What can hang from each mark:
j_945: j_251
j_381: j_425 j_890
j_750: j_309
j_251: j_645 j_750 j_945
j_645: j_251 j_891
j_89: j_328
j_533: j_890
j_309: j_425 j_750 j_890
j_890: j_309 j_328 j_381 j_533 j_891
j_328: j_89 j_890
j_891: j_425 j_645 j_890
j_425: j_309 j_381 j_891

Each row was made from one small tree. Brackets hold a mark, then the marks that hang from it, in the order of their numbers. Every link used is in the known rows. Write each row's tree.
Known rows:
[j_533 [j_890 j_309 [j_381 j_425]]]: [6 -1 0 2 -11 -3 -1 3 -14 -3 8 23 0 3 4 -12 10 -7 10 -3 -5 4 -3 10 5 8 2 17 -15 -3 -1 -7 0 0]
[j_89 [j_328 [j_890 [j_309 j_750] j_533]]]: [-8 -9 2 -7 -15 -3 -13 2 -11 -17 1 19 3 -1 -2 -4 12 1 -3 -11 -9 4 4 13 2 -5 -2 22 -8 3 -5 -15 4 -5]
[j_890 [j_309 j_750] j_328]: [-9 -2 0 -2 -2 -8 -9 9 -2 -15 5 11 -2 3 -4 -5 16 10 6 2 -5 -1 -1 1 -2 1 -6 10 -12 -3 6 -13 2 -8]
[j_381 [j_425 [j_309 j_750] [j_891 j_645 [j_890 j_533]]]]: [-6 4 3 4 -17 -5 -2 0 -17 0 -1 5 -10 -16 -8 -4 2 -16 22 -3 -17 -9 7 12 9 11 2 0 -21 4 -16 -26 17 -14]
[j_533 j_890]: [7 -1 3 1 -6 -8 -3 8 -4 -2 5 13 -1 2 2 -11 9 -7 13 -2 -1 4 1 6 1 3 3 6 -9 -9 7 -5 0 -1]
[j_890 j_309 j_328 j_381]: [-3 -3 -2 -4 5 -8 -2 7 -10 -6 7 22 1 4 1 -6 15 6 3 6 -1 2 -2 1 -6 3 -4 19 -7 -3 4 -2 1 -3]
[j_645 j_891]: [2 4 7 -1 -3 -3 -1 12 -4 3 10 7 2 0 0 -5 6 -8 13 -1 0 -2 7 8 0 4 0 2 -2 -3 -1 -8 2 0]
[j_425 [j_309 j_750 j_890]]: [-8 -3 4 -1 -8 -5 -7 9 -1 -13 0 10 2 -6 -3 -10 13 -13 18 -8 -10 1 -1 0 4 11 0 4 -19 -1 2 -18 5 -13]
[j_309 [j_425 j_381] [j_890 j_328]]: [-6 -2 12 5 1 -5 -4 19 -7 -8 -2 20 4 2 6 -10 3 3 17 -3 -5 -8 7 -5 5 -1 -7 -6 -15 9 -7 -3 -7 -15]
[j_533 [j_890 [j_309 j_425] [j_891 [j_645 [j_251 j_750 j_945]]]]]: [-6 1 1 6 -12 -13 -4 3 -4 -4 2 12 -11 -3 7 -7 9 -2 19 0 -12 5 -5 -3 4 4 -7 5 -23 3 -9 -26 4 -6]
[j_533 [j_890 [j_328 j_89] [j_381 [j_425 [j_309 j_750] j_891]]]]: [8 0 -3 6 -7 -6 -7 9 -10 -13 3 11 1 -9 0 -12 10 -11 19 0 -14 -6 0 9 3 10 1 13 -12 -11 0 -2 7 -4]
[j_251 [j_645 [j_891 j_425]] [j_750 j_309] j_945]: [-6 1 4 7 -4 -1 -9 11 4 0 4 1 -19 1 18 -10 15 -10 11 -6 3 4 4 -16 -5 14 -3 16 -10 5 5 -19 1 -6]
[j_945 [j_251 j_645 [j_750 j_309]]]: [-11 -1 1 11 -10 -1 -12 1 -4 -6 13 0 -9 -2 12 -7 18 -3 3 0 6 4 -2 -3 0 6 -5 11 -16 1 9 -12 3 -3]
[j_251 j_750 j_945]: [-3 0 4 1 -4 -4 -8 7 -6 -5 6 0 -10 1 7 -15 17 0 8 -10 1 3 -2 -6 -7 11 -5 12 -4 0 13 -7 3 -5]
[j_945 [j_251 [j_750 [j_309 j_425 [j_890 j_328 j_381 j_533]]]]]: [-7 -9 3 -1 -16 -6 -11 17 -15 -16 5 12 5 -5 9 -8 8 7 4 0 -8 -1 4 -1 1 6 -13 15 -12 15 -6 3 -4 -6]
[j_309 [j_425 [j_381 [j_890 j_533]] j_891] j_750]: [0 -2 15 2 -17 -7 -8 4 -17 -12 1 14 3 -11 -4 -6 1 -3 20 -14 -17 -5 7 12 9 18 -7 0 -14 11 -12 -14 6 -14]
[j_381 [j_425 j_309 j_891] j_890]: [0 8 11 -4 -3 -4 -7 -8 -10 0 2 14 -12 -12 7 -13 2 -10 13 -12 -7 -2 4 20 7 11 9 -2 -21 -1 0 -17 13 -7]
[j_251 [j_645 j_891] [j_750 [j_309 j_890]] j_945]: [-12 2 5 10 1 -1 -6 13 2 -4 3 2 -11 -1 13 -13 17 -16 15 -8 -2 8 2 -19 -4 16 -7 16 -20 7 7 -19 4 -9]
[j_381 j_425 j_890]: [-1 4 13 -2 -5 -4 -5 5 -9 0 2 16 -8 -3 4 -16 0 1 6 -8 4 -1 6 12 6 6 4 -1 -11 7 4 -3 5 -1]
[j_750 [j_309 [j_425 j_381] [j_890 j_533 j_891]]]: [-8 -1 11 6 -20 -10 -2 10 -18 -8 0 19 3 -3 0 -6 3 -6 20 -10 -19 -1 9 2 5 8 -11 -2 -19 11 -24 -12 1 -16]
[j_750 [j_309 [j_890 [j_328 j_89] [j_381 j_425] j_533]]]: [-3 -6 0 3 -11 -9 -1 20 -19 -7 -3 18 6 -5 -2 -11 4 -2 10 0 -11 -5 10 -5 -1 7 -8 8 -7 5 -11 8 0 -7]
[j_425 [j_309 j_750 j_890] j_381 [j_891 [j_645 [j_251 j_945]]]]: [-9 1 8 6 -3 -13 0 -1 -10 1 -2 10 5 -22 3 -9 9 -35 35 3 -15 -4 -6 -5 9 15 -1 -4 -28 6 -8 -37 16 -21]
[j_891 [j_890 j_309 [j_328 j_89] j_533]]: [-10 -10 -4 -1 -7 -14 -3 12 -11 -7 -2 18 -3 4 -4 -4 6 4 11 4 -10 0 10 0 -7 -7 0 6 -4 -13 -5 -5 1 0]
[j_945 [j_251 [j_645 [j_891 j_425 j_890]] j_750]]: [-10 -7 4 6 -11 1 -12 12 9 -4 10 4 -10 0 15 -6 7 -7 8 4 8 1 5 0 5 0 3 12 -10 3 4 -18 -1 2]
[j_328 j_89 [j_890 [j_381 j_425]]]: [0 -5 -3 9 -8 2 -5 10 -15 -5 7 19 -1 -4 -1 -12 5 -6 10 -11 0 -6 4 9 5 4 2 3 -2 -6 -3 0 1 2]
[j_425 j_891]: [2 4 4 0 -4 -5 -3 -1 -5 2 6 6 -2 -7 -2 -5 8 -5 11 -6 -6 -4 4 9 0 9 1 -2 -7 -9 2 -12 8 -10]
[j_891 [j_425 j_309] j_890]: [-5 -6 3 -6 -9 -8 -5 9 2 1 -4 19 -14 -1 9 -11 3 -13 14 -1 -2 -2 6 4 2 0 11 0 -11 -7 -3 -16 2 -5]
[j_890 [j_309 j_750] j_328 [j_381 [j_425 [j_891 j_645]]] j_533]: [-3 -2 -2 -1 -11 -6 -3 4 -22 -10 4 13 3 -9 -11 1 9 6 11 4 -17 -7 4 7 3 12 -10 20 -11 11 -15 -15 10 -13]
[j_533 [j_890 j_309 [j_328 j_89] [j_381 j_425] [j_891 j_645]]]: [1 0 -4 12 -5 -11 1 6 -10 -5 4 18 -7 -2 -2 -8 11 -3 19 9 -9 -2 0 4 0 -2 -3 13 -14 -9 -10 -9 5 2]
[j_425 [j_309 j_750 j_890] j_381 j_891]: [-8 0 9 5 -7 -5 -5 0 -8 -11 3 11 6 -12 -1 -9 14 -27 28 -8 -17 -2 -3 8 8 16 2 1 -25 -4 -7 -28 11 -20]
[j_251 j_750]: [-8 0 3 4 -7 0 -7 11 -4 -7 8 0 -6 4 -1 -11 16 3 6 -6 0 1 0 3 -2 10 -3 7 -5 -3 5 -4 2 -6]
[j_750 [j_309 [j_425 [j_891 j_645]] [j_890 j_533]]]: [-3 0 6 4 -15 -10 0 9 -16 2 -6 14 -4 -13 -3 -2 1 -8 19 -6 -18 -6 14 -5 4 12 -8 -9 -21 8 -20 -16 3 -19]
[j_945 [j_251 j_645 [j_750 [j_309 j_890]]]]: [-15 -4 3 11 -9 -1 -12 5 0 -9 9 4 -6 -3 12 -10 16 -6 5 -1 4 5 -1 -8 2 6 -5 10 -22 5 8 -14 1 -6]
[j_891 [j_890 [j_309 [j_425 j_381]] j_328 j_533]]: [-11 -7 5 0 -8 -10 -3 11 -18 -7 0 24 -3 7 2 -3 3 6 13 1 -12 -2 9 4 1 -5 -4 5 -14 3 -14 -9 -1 -8]
[j_890 j_328]: [-2 1 3 -2 5 -8 -5 12 -3 -4 4 10 -3 2 1 -7 10 9 4 4 2 -4 5 1 -5 -3 -3 3 -3 -3 8 1 1 -5]

Write each row's tree:
[-3 -3 4 -1 -16 -6 0 14 -22 -3 0 19 7 -5 -1 -11 4 -8 10 -5 -11 -1 7 1 3 14 -7 10 -12 13 -12 0 3 -10]	[j_750 [j_309 [j_890 [j_381 j_425] j_533]]]
[-4 -7 7 -6 -15 -5 -12 -3 -9 -12 0 23 -1 -2 9 -4 8 -9 6 -11 -10 3 6 20 3 -10 4 18 -6 2 -17 -18 7 -6]	[j_89 [j_328 [j_890 j_533 [j_891 [j_425 j_309 j_381]]]]]
[-1 0 1 1 -9 -1 -1 1 -18 -1 10 19 0 2 0 -8 10 0 5 -5 -2 -1 -2 9 3 10 -1 13 -10 1 -4 -7 2 -4]	[j_890 j_309 [j_381 j_425]]
[-11 -11 1 -4 -16 -15 -2 18 -5 7 -10 11 -10 -8 6 -9 -2 -7 16 9 -3 -3 8 -13 3 3 0 4 -3 15 -10 -17 5 -7]	[j_891 j_425 [j_645 [j_251 j_750 j_945]] [j_890 j_533]]
[-10 -3 4 8 -11 -3 -9 9 -8 -10 -3 6 -12 -1 10 -9 13 1 11 -16 -9 5 5 -23 -4 17 -13 12 -18 14 0 -13 0 -16]	[j_251 j_645 [j_750 [j_309 j_425 [j_890 j_533]]] j_945]
[-2 -1 15 7 -11 -11 0 2 -19 0 1 19 -5 -6 -1 -5 0 -2 21 -5 -9 -1 8 8 5 6 -6 -3 -12 12 -19 -13 5 -8]	[j_309 [j_425 [j_381 [j_890 j_533 [j_891 j_645]]]]]
[-3 0 9 9 -9 -10 1 3 -4 5 4 12 -9 -4 1 -5 7 -9 21 5 -1 -5 4 3 3 0 0 -2 -7 1 -15 -22 5 -8]	[j_890 [j_891 [j_425 j_381] j_645]]
[2 3 15 4 -4 -6 -4 0 -13 0 3 18 -4 -7 6 -10 1 -6 18 -11 -7 -4 6 11 6 11 0 -8 -16 2 -6 -11 4 -11]	[j_309 [j_425 [j_381 j_890] j_891]]
[-13 -7 1 -1 -13 -14 -2 15 2 5 -8 15 -9 -13 2 -7 -1 -19 22 14 -4 -7 3 -5 10 2 7 -6 -17 7 -11 -26 9 -10]	[j_891 [j_425 [j_309 j_750]] [j_645 j_251] j_890]
[-3 4 5 3 -9 -4 0 9 -14 0 0 17 1 -10 2 -15 5 -14 13 -5 -10 -4 4 2 6 16 -3 4 -20 6 -7 -7 7 -13]	[j_750 [j_309 [j_890 [j_381 [j_425 j_891]]]]]
[2 3 3 0 0 -12 -6 10 3 -10 5 13 -4 3 1 -9 9 4 12 4 -6 3 1 8 -2 -5 -2 11 -10 -6 5 -6 5 -1]	[j_533 [j_890 j_328 j_891]]
[-1 -10 -3 4 -12 -5 -7 8 -14 -8 4 15 1 -2 -6 -3 6 -1 11 -13 -6 -2 9 8 -1 -2 2 -1 3 -12 -5 -6 0 1]	[j_328 j_89 [j_890 j_533]]
[3 3 6 4 5 -4 -3 2 0 5 8 5 -7 -1 9 -4 11 -10 13 -5 5 4 2 -11 -6 7 -2 12 -5 1 12 -17 5 -2]	[j_251 [j_645 j_891] j_945]
[2 3 3 -1 1 -2 -3 14 -12 -3 6 15 1 0 1 -11 6 8 3 4 1 -7 3 6 0 4 -5 13 -2 8 2 9 3 -4]	[j_890 j_328 [j_381 j_425]]
[-4 -3 5 -8 -8 -3 -14 0 4 -10 -1 20 -10 -3 10 -8 9 -6 1 -10 -4 1 4 16 2 -11 6 14 -9 -2 -6 -17 6 -4]	[j_89 [j_328 [j_890 [j_891 [j_425 j_309]]]]]
[-13 -1 9 11 -9 -10 -3 10 -5 -2 -3 8 -15 -6 12 -18 15 -17 23 -3 -5 1 1 -14 -1 11 -6 7 -20 8 -7 -24 5 -13]	[j_251 [j_750 [j_309 [j_890 [j_891 [j_425 j_381] j_645]]]] j_945]
[-12 -7 -1 5 -9 -10 -7 18 -3 -13 -3 15 -9 2 -3 -8 6 7 14 0 -10 -7 7 -5 0 -2 -5 -2 -14 -8 -4 -8 -2 -6]	[j_891 [j_890 [j_309 j_425 j_750] [j_328 j_89]]]
[0 -2 -2 5 0 -12 -2 12 -5 -9 6 11 3 -3 -5 -8 12 5 11 5 -6 -3 1 2 -8 1 -8 13 3 -9 -1 6 6 0]	[j_890 [j_328 j_89] j_381 j_891]
[-12 1 1 -2 -1 -9 -6 7 0 -9 1 12 -7 -4 -3 -8 8 -2 13 2 -12 -3 3 6 1 3 -1 6 -20 -7 2 -20 10 -11]	[j_425 [j_891 [j_890 [j_309 j_750] j_328]]]
[-12 -4 11 8 -14 -10 -4 19 -11 -17 -4 13 5 -7 -11 -2 3 4 26 0 -20 -8 8 -4 7 3 -18 2 -17 21 -24 -17 3 -20]	[j_309 [j_425 j_381] j_750 [j_890 j_328 j_533 [j_891 j_645]]]
[-3 0 3 -6 -6 -12 -6 8 -7 -12 5 9 2 1 -8 0 7 16 6 1 -11 0 7 9 -6 -4 -9 11 1 2 -7 -4 7 -5]	[j_890 j_328 j_533 j_891]
[-12 0 1 1 -6 -16 0 1 -5 6 -3 11 -7 -16 -1 -7 4 -18 22 8 -10 -3 -2 -5 5 8 -1 -1 -23 2 -2 -33 17 -12]	[j_425 [j_891 [j_645 [j_251 j_945]] [j_890 [j_309 j_750]]]]
[-7 -8 0 -2 -18 -1 -12 6 -14 -18 5 21 -2 1 -6 1 6 9 7 -19 -14 0 5 10 7 4 -5 5 -14 6 -12 -22 -2 -9]	[j_328 [j_890 [j_309 j_425 j_750] j_533]]
[-9 3 2 3 -3 -13 4 6 -4 13 -2 11 -5 -15 -2 -7 -1 -17 20 12 -5 -6 5 1 6 4 3 -10 -16 0 -7 -20 15 -10]	[j_425 [j_891 [j_645 j_251] j_890]]
[-7 -8 -5 8 -5 -4 -7 2 -7 -7 7 20 -6 2 -1 -6 12 -4 11 -12 -3 0 3 6 0 -4 6 -3 -9 -20 -1 -16 -2 1]	[j_328 j_89 [j_890 j_309]]
[-13 3 3 12 -5 8 -3 17 -2 -3 9 5 -10 4 4 -12 9 -9 11 -1 1 1 3 0 4 14 -1 20 -13 9 -3 -8 7 -4]	[j_251 [j_645 [j_891 [j_890 [j_381 j_425]]]] j_750]
[-10 -4 -4 9 -8 -6 -8 -2 -3 -12 9 18 -7 1 -4 -5 12 -2 13 -13 -8 2 1 11 0 -6 2 -1 -11 -19 -6 -22 4 1]	[j_328 j_89 [j_890 j_309 j_891]]
[-9 -1 -3 5 -2 -13 -6 3 0 -11 7 11 -5 3 -4 -3 14 10 10 2 -9 -1 2 4 -8 -8 -5 3 -7 -19 -3 -11 3 -1]	[j_890 j_309 [j_328 j_89] j_891]
[-1 -2 3 2 -6 -11 1 15 -18 -1 -7 20 0 -13 -2 -4 2 -3 17 2 -18 -7 12 -7 0 12 -11 3 -18 13 -19 -6 3 -18]	[j_750 [j_309 [j_425 [j_891 j_645]] [j_890 j_328 j_381 j_533]]]
[-6 0 3 1 -12 -3 -2 11 -13 -5 2 16 -3 -5 -2 -15 5 -14 14 -2 -7 -3 -1 8 7 13 1 12 -16 6 -3 -6 11 -6]	[j_891 [j_890 [j_381 [j_425 [j_309 j_750]]]]]
[-3 -5 12 10 -7 -9 -9 16 -10 -15 0 14 -1 -4 0 -12 5 3 19 -5 -5 -8 6 0 4 7 -7 -4 -10 3 -3 -1 -1 -7]	[j_309 [j_425 [j_381 [j_890 [j_328 j_89]]]] j_750]
